What can hang from each mark:
z334: z260 z380
z260: z334 z508
z508: z260 z380 z842
z380: z38 z182 z334 z508
z38: z380
z609: z380

Known rows, with every way that one mark hangs from another:
z260{z334 z508{z842}}: 0.28 -1.16 1.02 3.17 0.04 -5.81 0.82 -2.42 -0.02 -0.55 -0.79 0.24 1.58 -7.85 -0.81 -0.33 3.44 -1.72 3.21 -1.68 2.93 -2.16 0.39
z260{z334 z508}: 3.33 -0.77 0.48 2.72 0.10 -5.31 0.98 -3.92 0.31 -0.73 -0.91 0.06 1.22 -7.25 -1.21 -0.51 2.59 -0.67 4.41 -1.03 3.33 -3.22 1.07
z380{z38 z182 z508{z260 z842}}: 0.72 -1.69 -2.85 -2.83 2.55 -3.85 -3.08 -3.68 -0.68 2.97 -2.15 3.04 4.84 -5.03 -1.99 0.00 2.55 -4.74 -1.07 -4.55 2.57 -0.89 0.87
z38{z380{z334 z508{z842}}}: 3.61 -1.21 -4.44 0.01 2.62 -3.06 -2.58 -0.90 -0.50 0.98 -0.93 1.84 3.89 -6.71 -0.88 1.03 1.40 2.69 -0.65 -3.26 -1.04 0.27 0.42
z508{z260}: 1.16 -1.66 2.82 -0.41 1.61 -2.69 -0.85 -1.78 0.60 -0.07 -2.43 1.15 2.55 -4.62 -1.83 -0.55 1.63 -5.00 -0.04 -2.10 0.47 -1.81 1.98
z38{z380{z182 z334{z260} z508}}: 6.68 -0.76 -6.03 -1.04 3.56 -1.45 -1.47 -3.79 -0.05 1.91 -2.27 1.81 4.46 -5.95 -0.21 1.52 -0.29 -1.52 2.09 -3.18 2.12 -0.55 0.55
z508{z260 z380{z38} z842}: -2.78 -2.90 3.00 -1.86 1.30 -4.85 -2.18 -0.28 0.32 0.72 -1.52 3.73 4.35 -4.27 -1.27 -0.66 4.01 -5.72 -2.54 -3.94 1.14 -1.37 0.52
z508{z380 z842}: -1.04 -2.55 3.10 0.16 1.21 -5.05 -1.32 2.19 0.01 0.15 -1.38 1.83 3.13 -4.15 -0.17 -1.46 3.32 -4.09 -0.23 -2.65 0.46 -0.91 0.12
z260{z508{z842}}: 0.46 -2.08 1.72 2.52 0.81 -4.63 -0.19 -0.76 0.49 0.51 -1.42 0.98 2.11 -5.71 -0.64 -0.44 2.66 -1.56 1.53 -1.93 1.34 -1.31 0.34
z609{z380{z334 z508}}: 2.43 -1.85 -0.86 -1.88 2.10 -3.62 -0.52 -2.48 -0.43 2.55 -1.71 0.48 1.64 -5.92 -0.53 -0.38 -0.27 1.98 3.05 -1.82 1.37 -0.55 1.27
z508{z842}: -0.96 -1.84 3.02 0.63 1.12 -3.60 -0.81 1.07 0.41 0.85 -1.25 1.26 2.18 -5.00 -0.95 -1.07 1.77 -1.99 -0.09 -1.87 0.22 -1.28 0.60
z38{z380{z334 z508}}: 6.77 -0.63 -5.41 -0.53 2.86 -2.56 -2.53 -2.23 -0.12 0.42 -0.91 1.38 3.55 -6.01 -1.31 0.77 0.40 4.07 0.46 -2.62 -0.75 -0.76 1.16
z260{z508}: 3.21 -1.55 0.99 2.13 1.20 -4.05 0.04 -2.12 0.85 0.13 -1.38 0.74 1.73 -5.12 -1.15 -0.62 1.76 -0.62 2.87 -1.30 1.58 -2.25 1.10
z609{z380{z38 z334{z260}}}: -1.35 -2.41 2.75 -2.41 0.55 -2.22 1.40 -2.70 1.29 3.56 -1.55 2.59 1.78 -5.20 0.03 0.10 -0.71 -0.36 1.99 -1.67 2.76 -2.43 0.59
z334{z260 z380{z182 z508}}: 1.16 -0.92 -1.43 -0.68 2.58 -2.50 0.73 -2.48 0.12 2.90 -2.09 0.09 3.80 -2.85 0.32 -1.36 -1.37 -7.12 2.91 -2.66 5.00 -2.17 0.84
z609{z380{z38 z182 z334 z508}}: 2.15 -1.12 -4.77 -4.30 2.41 -4.02 -1.58 -4.14 -0.40 3.96 -2.39 2.17 3.00 -5.03 -0.86 -0.03 0.21 2.08 3.00 -2.84 2.99 -1.47 0.69
z508{z380}: 1.92 -2.11 2.71 -0.19 1.47 -4.43 -1.04 0.87 0.37 -0.31 -1.35 1.26 2.79 -3.64 -0.71 -1.70 2.34 -3.14 0.71 -1.92 1.05 -2.05 0.85
z38{z380{z508}}: 6.28 -0.81 -3.46 0.99 2.45 -2.43 -2.65 -1.34 0.32 1.15 -0.57 0.99 3.48 -5.87 -1.71 -0.41 0.84 -0.51 -0.74 -2.47 1.07 -1.32 1.11
z508{z260{z334} z380{z38} z842}: -2.79 -1.95 2.37 -1.18 0.41 -5.92 -1.19 -2.02 -0.27 -0.14 -1.11 3.12 3.79 -6.33 -1.35 -0.59 4.84 -5.89 -1.09 -3.87 2.90 -2.16 0.62
z334{z380{z508{z260 z842}}}: -2.58 -1.58 0.64 -0.37 1.96 -3.84 -0.86 -1.27 -0.43 1.40 -1.18 0.59 3.82 -3.89 -0.64 -1.10 1.00 -6.78 -0.93 -3.41 1.66 -0.55 1.37
z334{z260 z380{z38 z182 z508}}: 0.36 -1.10 -2.18 -2.05 2.20 -2.51 0.30 -3.27 0.50 3.73 -1.07 1.78 4.29 -2.80 -0.23 -1.20 -1.14 -5.24 1.36 -3.18 5.45 -3.05 0.65
z334{z260}: 1.53 -2.25 4.40 0.64 0.95 -1.49 1.07 -0.95 1.19 1.31 -1.38 1.00 1.96 -4.92 -0.58 -0.81 0.17 -4.96 1.78 -1.31 1.92 -2.37 0.97

Rows:
1.66 -0.03 -3.28 -1.13 2.93 -3.82 -0.78 -1.67 -0.36 1.72 -1.59 0.00 3.77 -2.54 -0.44 -1.85 -0.42 -3.87 2.37 -2.65 3.14 -2.13 1.17 -> z334{z380{z182 z508}}
-1.15 0.29 -1.25 -2.00 1.86 -3.78 -0.23 -1.17 0.88 2.09 -1.62 2.15 3.76 -1.42 -0.75 -1.70 -0.29 -1.80 0.57 -2.28 3.18 -3.94 0.79 -> z334{z380{z38 z182}}
1.44 -1.69 -2.37 -4.69 2.70 -4.67 -2.22 -3.32 -0.21 0.06 -3.16 3.92 4.96 -3.22 -0.86 0.74 2.54 -1.51 0.34 -3.92 0.97 -1.68 1.00 -> z508{z260 z380{z38 z182 z334}}
-1.44 -3.80 2.90 1.33 0.30 -4.68 0.44 -1.38 1.02 1.75 -0.71 3.33 3.42 -5.05 0.37 -0.29 3.58 -5.20 0.51 -3.26 3.83 -1.93 -0.65 -> z334{z260{z508{z380{z38} z842}}}
-1.89 -2.89 2.02 -0.96 1.70 -4.00 -1.51 -1.99 -0.42 3.28 -2.10 0.81 2.52 -6.41 -0.96 -0.64 1.82 -7.84 -0.30 -3.14 2.66 0.37 1.15 -> z609{z380{z508{z260 z842}}}
1.61 -2.07 -0.95 -3.47 2.02 -3.55 -0.16 -2.36 0.40 1.45 -2.47 3.74 4.22 -3.41 0.41 0.38 1.36 -1.41 2.22 -3.24 2.53 -2.32 0.06 -> z508{z380{z38 z182 z334{z260}}}
-0.87 -1.53 -0.15 -3.52 1.49 -2.52 1.03 -3.65 0.92 4.05 -2.75 2.84 2.60 -4.68 0.30 0.39 -0.78 -1.83 3.14 -2.04 4.18 -2.15 0.26 -> z609{z380{z38 z182 z334{z260}}}
0.78 -1.94 -0.59 -3.30 2.20 -4.56 -2.35 -2.55 0.20 0.83 -3.05 3.53 4.90 -2.83 -1.39 -0.51 3.15 -6.41 -0.74 -3.72 2.63 -2.26 0.91 -> z508{z260 z380{z38 z182}}
2.27 -1.48 -1.57 -3.50 3.06 -4.66 -1.83 -2.30 -0.60 -0.95 -3.87 2.36 4.44 -3.42 -0.27 0.64 2.53 -3.96 1.69 -3.39 0.56 -0.57 1.26 -> z508{z260 z380{z182 z334}}
0.03 -0.84 -1.94 -4.14 2.04 -3.85 -0.64 -2.78 0.42 3.25 -2.74 2.70 2.50 -4.16 -0.57 -0.03 0.10 1.98 2.19 -1.91 2.50 -2.25 0.59 -> z609{z380{z38 z182 z334}}
4.17 -0.49 -7.55 -1.17 3.54 -3.35 -3.11 -1.70 -0.82 1.31 -2.07 2.10 4.77 -6.12 -0.55 1.22 1.39 0.89 0.37 -3.74 0.13 0.76 0.13 -> z38{z380{z182 z334 z508{z842}}}
4.08 -1.59 -2.93 -2.78 1.84 -3.26 -1.68 -3.09 -0.22 1.64 -0.69 2.45 3.08 -5.25 -1.91 -0.08 0.74 6.33 1.31 -2.79 -0.29 -2.09 1.33 -> z380{z38 z334 z508}
-3.43 -1.82 -0.11 -1.65 1.62 -3.86 -1.45 -2.00 -0.05 2.45 -0.52 2.08 4.32 -3.79 -1.33 -1.24 1.26 -4.82 -2.24 -4.12 2.31 -1.59 1.22 -> z334{z380{z38 z508{z260 z842}}}
-1.63 -1.23 3.07 0.59 0.73 -4.42 -0.17 -2.23 -0.21 -0.65 -1.67 1.15 2.34 -7.35 -1.47 -0.22 3.13 -6.32 0.23 -2.55 1.96 -1.46 1.27 -> z508{z260{z334} z842}
-0.23 0.03 0.19 2.94 0.28 -5.66 2.24 -3.09 0.50 -0.80 -0.45 -0.56 1.63 -5.27 -0.18 -1.34 1.00 -1.77 4.05 -1.11 4.33 -3.74 1.11 -> z260{z334{z380} z508}
-0.90 -2.33 1.19 -0.12 1.45 -4.09 -1.10 -0.40 -0.33 3.68 -1.16 0.53 1.88 -6.11 -0.52 -1.45 1.20 -4.13 0.82 -2.28 2.65 -0.15 0.46 -> z609{z380{z508{z842}}}
1.33 -1.51 0.71 -0.46 1.14 -4.61 -0.24 -5.15 -0.66 1.75 -1.93 -0.28 1.69 -8.01 -1.58 -0.78 1.76 -6.78 2.54 -2.28 4.93 -1.33 1.92 -> z609{z380{z508{z260{z334}}}}
-3.77 -2.01 3.15 3.05 0.63 -3.49 2.67 -0.93 1.15 1.55 -0.85 0.58 2.36 -4.15 1.30 -0.83 0.33 -6.86 2.12 -1.83 3.84 -1.86 0.09 -> z334{z260{z508{z842}} z380}
-0.49 0.87 -3.37 0.52 0.78 -6.01 1.27 -4.87 0.49 0.84 -1.10 1.04 2.96 -4.47 -0.55 -0.98 1.25 -1.40 3.66 -2.10 5.97 -4.60 0.58 -> z260{z334{z380{z38 z182}} z508}
3.83 -1.60 -2.01 0.18 2.03 -2.99 1.36 -4.40 0.48 1.02 -3.04 1.28 2.72 -5.21 0.46 1.39 0.60 -1.45 5.38 -1.93 2.79 -1.61 0.50 -> z380{z182 z334{z260{z508}}}
4.07 -1.25 -5.25 -4.65 3.04 -3.19 -2.54 -5.58 -0.79 1.75 -2.82 2.94 4.70 -4.73 -2.11 1.04 1.26 0.85 1.19 -4.05 1.05 -1.27 1.68 -> z380{z38 z182 z334 z508{z260}}
3.28 -1.42 -2.72 1.28 2.38 -3.06 -2.95 -0.03 -0.07 1.63 -0.73 1.49 3.78 -6.37 -1.31 -0.31 1.84 -1.90 -1.72 -3.11 0.68 -0.18 0.39 -> z38{z380{z508{z842}}}
2.98 -0.90 -4.95 -0.49 3.57 -3.16 -3.82 -2.53 -0.53 1.76 -2.85 1.99 5.38 -6.11 -1.46 0.83 2.54 -7.32 -1.88 -4.36 1.81 0.60 0.73 -> z38{z380{z182 z508{z260 z842}}}
5.57 -0.83 -4.92 1.28 2.54 -2.35 0.14 -4.38 1.02 0.76 -2.71 2.03 3.70 -5.86 0.61 2.14 0.46 -1.59 3.40 -2.32 2.65 -1.21 0.19 -> z38{z380{z182 z334{z260{z508}}}}
1.69 -1.95 -1.96 -3.26 1.61 -3.72 -1.12 -3.42 -0.04 3.56 -1.21 2.07 2.28 -5.59 -1.12 -0.33 0.06 4.06 1.86 -2.39 1.68 -1.68 1.06 -> z609{z380{z38 z334 z508}}
1.79 -2.18 -2.78 -1.66 2.74 -2.74 -0.44 -2.51 -0.88 2.47 -2.41 1.69 3.73 -5.90 0.31 0.90 0.61 -2.85 3.02 -3.44 2.09 0.24 0.14 -> z380{z182 z334{z260} z508{z842}}
5.08 -1.12 -4.24 -3.27 3.54 -3.29 -2.12 -4.81 -1.12 0.83 -3.49 1.35 4.05 -4.97 -1.50 1.06 1.23 -1.81 2.48 -3.49 0.60 -0.31 1.80 -> z380{z182 z334 z508{z260}}
4.44 -2.19 -0.20 -1.05 1.94 -1.80 0.23 -3.04 -0.20 1.56 -1.40 1.04 2.60 -5.87 -0.50 0.37 -0.38 0.48 3.17 -2.34 0.82 -1.14 1.22 -> z380{z334{z260} z508}
1.46 -1.40 -3.64 -2.21 2.34 -4.08 -2.71 -2.02 -0.47 3.40 -1.37 2.69 4.19 -4.76 -1.55 -0.72 2.13 -1.50 -0.07 -3.83 2.47 -1.44 0.28 -> z380{z38 z182 z508{z842}}
1.15 -2.14 0.01 -1.81 1.31 -3.64 -1.28 -2.61 0.40 4.43 -0.81 1.56 2.10 -5.49 -1.55 -1.46 0.51 -0.19 0.62 -2.24 3.52 -2.25 1.01 -> z609{z380{z38 z508}}
-0.56 -1.12 -0.28 -2.54 1.54 -3.69 -0.61 -2.18 0.90 3.93 -2.38 2.24 2.47 -3.99 -1.02 -1.30 0.59 -2.63 1.29 -1.84 4.10 -2.78 0.56 -> z609{z380{z38 z182}}
